Each row was made from one small tree. The marks that hang from a mark follow it in brackets, in alphabetical order. Every link used is in the known rows. Write each row's tree.
Known rows:
linepe(benud): [ 21   0  20 -18  12  19  25  -4 -19   6  38  22  68  10   7 -37 -10 -22
   7  14 -16  19]
ponag(benud(bavamif linepe logelu)): [-20 -50  10   5 -14   2  19  25 -13  21  28 -10  18   8  11  11  -1 -24
  10   5   6  -3]
logelu(ruze(bavamif denepu(benud))): [ 13  -6 -14   7   4  11 -10   6   2 -11 -17   4 -38  -1  -2   3   1  14
  -2  -6 -18 -14]
ruze(denepu logelu): [ 17 -18  16 -15  21  -3  -6   9  12 -15  29   5  51   3  -6 -12  -3   6
  -1  22  -9  -4]
denepu(benud(bavamif logelu) ruze): [-27  36  21  -8   6  -7   3  -7  -4   4 -17   5 -48  -8   1  22  -5   7
  11 -39  24  12]
logelu(ruze(bavamif denepu ponag(benud))): [ 29 -23 -29  21  -6 -20 -15  13   8 -16 -26 -11  38  -1  -4   2   9   8
 -13  13 -32 -14]
logelu(ruze(bavamif denepu ponag)): [ 18   2 -31   0  -1 -11 -15  -3  12 -16  -6  -7  -6  -6  -4 -10   5  16
  -9  10 -16 -14]
logelu(ruze(denepu)): [ 17 -13  -6   4   5 -15  -1  20   3  -6  30  -3   8  -2   0  -2  -1  -2
  -4  23 -30 -12]
linepe(benud(logelu(ruze))): [  7  22  12  -7  -7  23   5  -9 -18  16  20   8 -17   3   6   6  -2 -17
   2 -10  -9   2]
denepu(ruze(logelu ponag)): [  6  50  15 -16  21 -15  -9 -34  18 -18 -15  10  35  -3 -13 -14  -2  13
 -10   9  15  23]
ruze(denepu): [ 19 -25   1   0  13 -13   9  26   1  -7  37   2  57  -1  -6 -22  -4  -5
  -3  28 -20  -4]
logelu(ruze): [  0  15   4  24   4  -3  10  -9  -2   2  25   6  -6  -1   7  -8   0 -17
  -4  23 -17   2]
linepe(benud(bavamif logelu)): [ -8   2  24 -25   0  18  15   0 -21  17  38  10   4   4  15  -2  -8 -16
  20 -23   7   8]
ponag(benud(bavamif logelu(ruze))): [-18  -6  13  31 -14 -14   3  12  -6  12   8 -11 -22  -2  15  41   5 -20
   3 -13  -8  -9]
ruze(bavamif denepu logelu ponag): [ 19  -4  -9 -13  14   3 -19 -13  20 -26  -8   2  33  -1 -11 -18   3  25
  -8  10   6  -7]
benud(bavamif linepe logelu(ruze(denepu))): [-21 -39 -10 -39 -14  -1  -8  30  -5  16  42 -21 -68   1  12  25  -2   4
  15   1   0 -28]
denepu(ruze): [ -1  31  10  26  16 -18  25  -9  -7 -11  12  10  27  -6  -6 -30  -4 -10
 -10  16  -6  17]
benud(bavamif linepe logelu(ruze)): [-37 -12   1 -14 -15   9   5   5  -7  23  39 -10 -82   2  18  18  -2 -13
  14  -2  15 -12]
logelu(ruze(bavamif ponag(benud))): [ 15   5 -17  45  -8  -9  -1 -14   0  -9 -30   0  25   0   2  -6  10  -9
 -15  12 -18   0]
denepu(ruze(bavamif logelu)): [-11  41   8  32  22   6  12 -35  -1 -27 -11  15 -19  -6  -5 -26   2   5
 -19   0  13  10]
denepu(benud ruze(logelu ponag)): [ 11  56  23 -39  22  -2 -20 -34  22 -15 -45  17  24   2 -15  -1  -6  23
  -1  -9  20  29]
denepu(benud(logelu) ruze): [-10  41  15  11   6   3   7  -8  -1   2 -27   7 -19  -8 -15   4  -2   5
  -6 -24  16  15]

Which tree is each row?
[ -1  27  -5  18 -10  33  10 -19 -21   6   3   8 -53  -1   9  -6   4 -11
  -7 -22  -2  -5]
linepe(benud(logelu(ruze(bavamif))))
[  9  26   2  31  -4 -25   1   0   6  -2 -36  -8  57  -9 -16   5   6  -1
 -16  -6   3  15]
denepu(ruze(ponag(benud(logelu))))
[ -8 -59  11  -1  -1  -4  25  24 -18  13  39  -3  48  15  17 -11  -6 -28
  14  26 -10   5]
ponag(benud(bavamif linepe))
[-34 -27   8 -15  -7  14  17  10  -9  21  48  -5 -29   2  12  -2  -4 -15
  14   1  26  -3]
benud(bavamif linepe logelu)
[-19  47  14 -29   2 -13 -14 -18  10   3 -37   2 -26  -9  -5  22  -5  20
  13 -40  34  17]
denepu(benud(bavamif logelu) ruze(ponag))
[ -3 -32  -3  22 -21   9  10  20  -9  21  12 -13  -9   7   2  15   5 -23
  -7  16 -10 -10]
ponag(benud(linepe logelu(ruze)))
[ -7  46  15  12  22  17   1 -35   5 -24 -41  21 -33  -1  -8 -12  -1  16
 -13 -17  18  16]
denepu(benud ruze(bavamif logelu))
[-15  14   6 -18  -2  18   9   0  -7  13 -12   2 -29   1 -13  -4  -5   4
   0 -10  23  11]
denepu(benud(linepe logelu) ruze)
[  9 -25 -27  16 -15   5   3  -6  -5   2 -15  -6  12   9   3 -14   7  -9
 -10  25 -13  -2]
logelu(ruze(bavamif ponag(benud(linepe))))
[ -6  39 -14  14 -12  20 -19 -28  12   2 -49   3 -63  -8  -6  17   9  16
  -5 -30  22  -3]
denepu(benud(logelu(ruze(bavamif ponag))))
[  9  -1   0 -63   4 -18 -34   7  14   0 -10  -4 -11   2   5  31  -7  24
  24 -11  -9  -2]
logelu(ruze(denepu(benud(bavamif)) ponag))
[ -4 -45  -1 -65   0   3 -12  26  -4  12  22  -5 -44  13  13  20 -11   9
  27   5 -12 -12]
logelu(ruze(denepu(benud(bavamif linepe))))
[ 22 -10 -15 -21   9   5 -16   2  12 -14 -29   6  35   0 -15 -17  -1  26
   2  -4   1   0]
ruze(bavamif denepu(benud) ponag)
[  2  48  -8   4  11   1  -2 -34   5 -16 -55  15   1  -6 -15 -25  -1  20
  -8 -14  16  21]
denepu(benud ruze(bavamif ponag))
[ 16   2   4  23   7   3  -5 -23  13 -19 -32   7  65   5  -5 -13   8  -1
 -14  10   3   9]
ruze(bavamif logelu ponag(benud))
[-25  -7 -22  28 -19  30  13  -8  -8  11  13  -6 -86  -2   4  -7   8  -9
 -10   3  14 -19]
benud(linepe logelu(ruze(bavamif)))
[  6 -37 -24 -22  -4  26  -5  14  -6  -1  -3  -1 -49   9   0  -4  -2  13
   3  10 -12 -18]
logelu(ruze(bavamif denepu(benud(linepe))))
[ -1 -46   4  25 -13  12  20  25 -13  19  18  -8  43   7  -6  -5   3 -26
  -6  20   0  -1]
ponag(benud(linepe logelu))
[-27   1  -8 -38 -20   2 -12  -7   6  22  20 -13 -62   1  13  21   0   1
  17  -4  23  -7]
benud(bavamif linepe logelu(ruze(ponag)))
[ 22 -42   1 -18   4 -36 -11  31   7  -6   8 -11  98   4   1   7  -3   2
  14  12 -21   0]
ruze(denepu ponag(benud(bavamif)))
[  6  -2  -7  10  -6  -6  -8  22   7   2  21 -13 -25  -8  -6  19   4   2
  -6   1 -15 -21]
benud(logelu(ruze(denepu)))
[ -5  -8  11  10  -8 -19  -2   7   6  10  -6  -8  49  -2   4  19   4 -10
   7 -12   9   5]
ruze(ponag(benud(bavamif logelu)))
[  4 -14  10 -36   7 -10 -17  18   3   1   9   0 -32   3  12  31  -8  10
  23  -8 -18  -9]
logelu(ruze(denepu(benud(bavamif))))
[ 20 -11 -23   3   6  -6  -3   4   9 -18   2  -1  44  -6 -11 -31   3  15
  -7  14  -3  -7]
ruze(bavamif denepu ponag)
[ -1  31 -14  54  -8 -13   6 -10   1 -13 -52  -6  22 -12 -15  -6  11   5
 -25 -16  11   6]
denepu(ruze(bavamif ponag(benud(logelu))))
[-13 -21  19  35  -6 -10  15  16  -8  10  15  -6  27  -2  11  16   2 -23
   4 -10   1  -1]
ponag(benud(bavamif logelu))
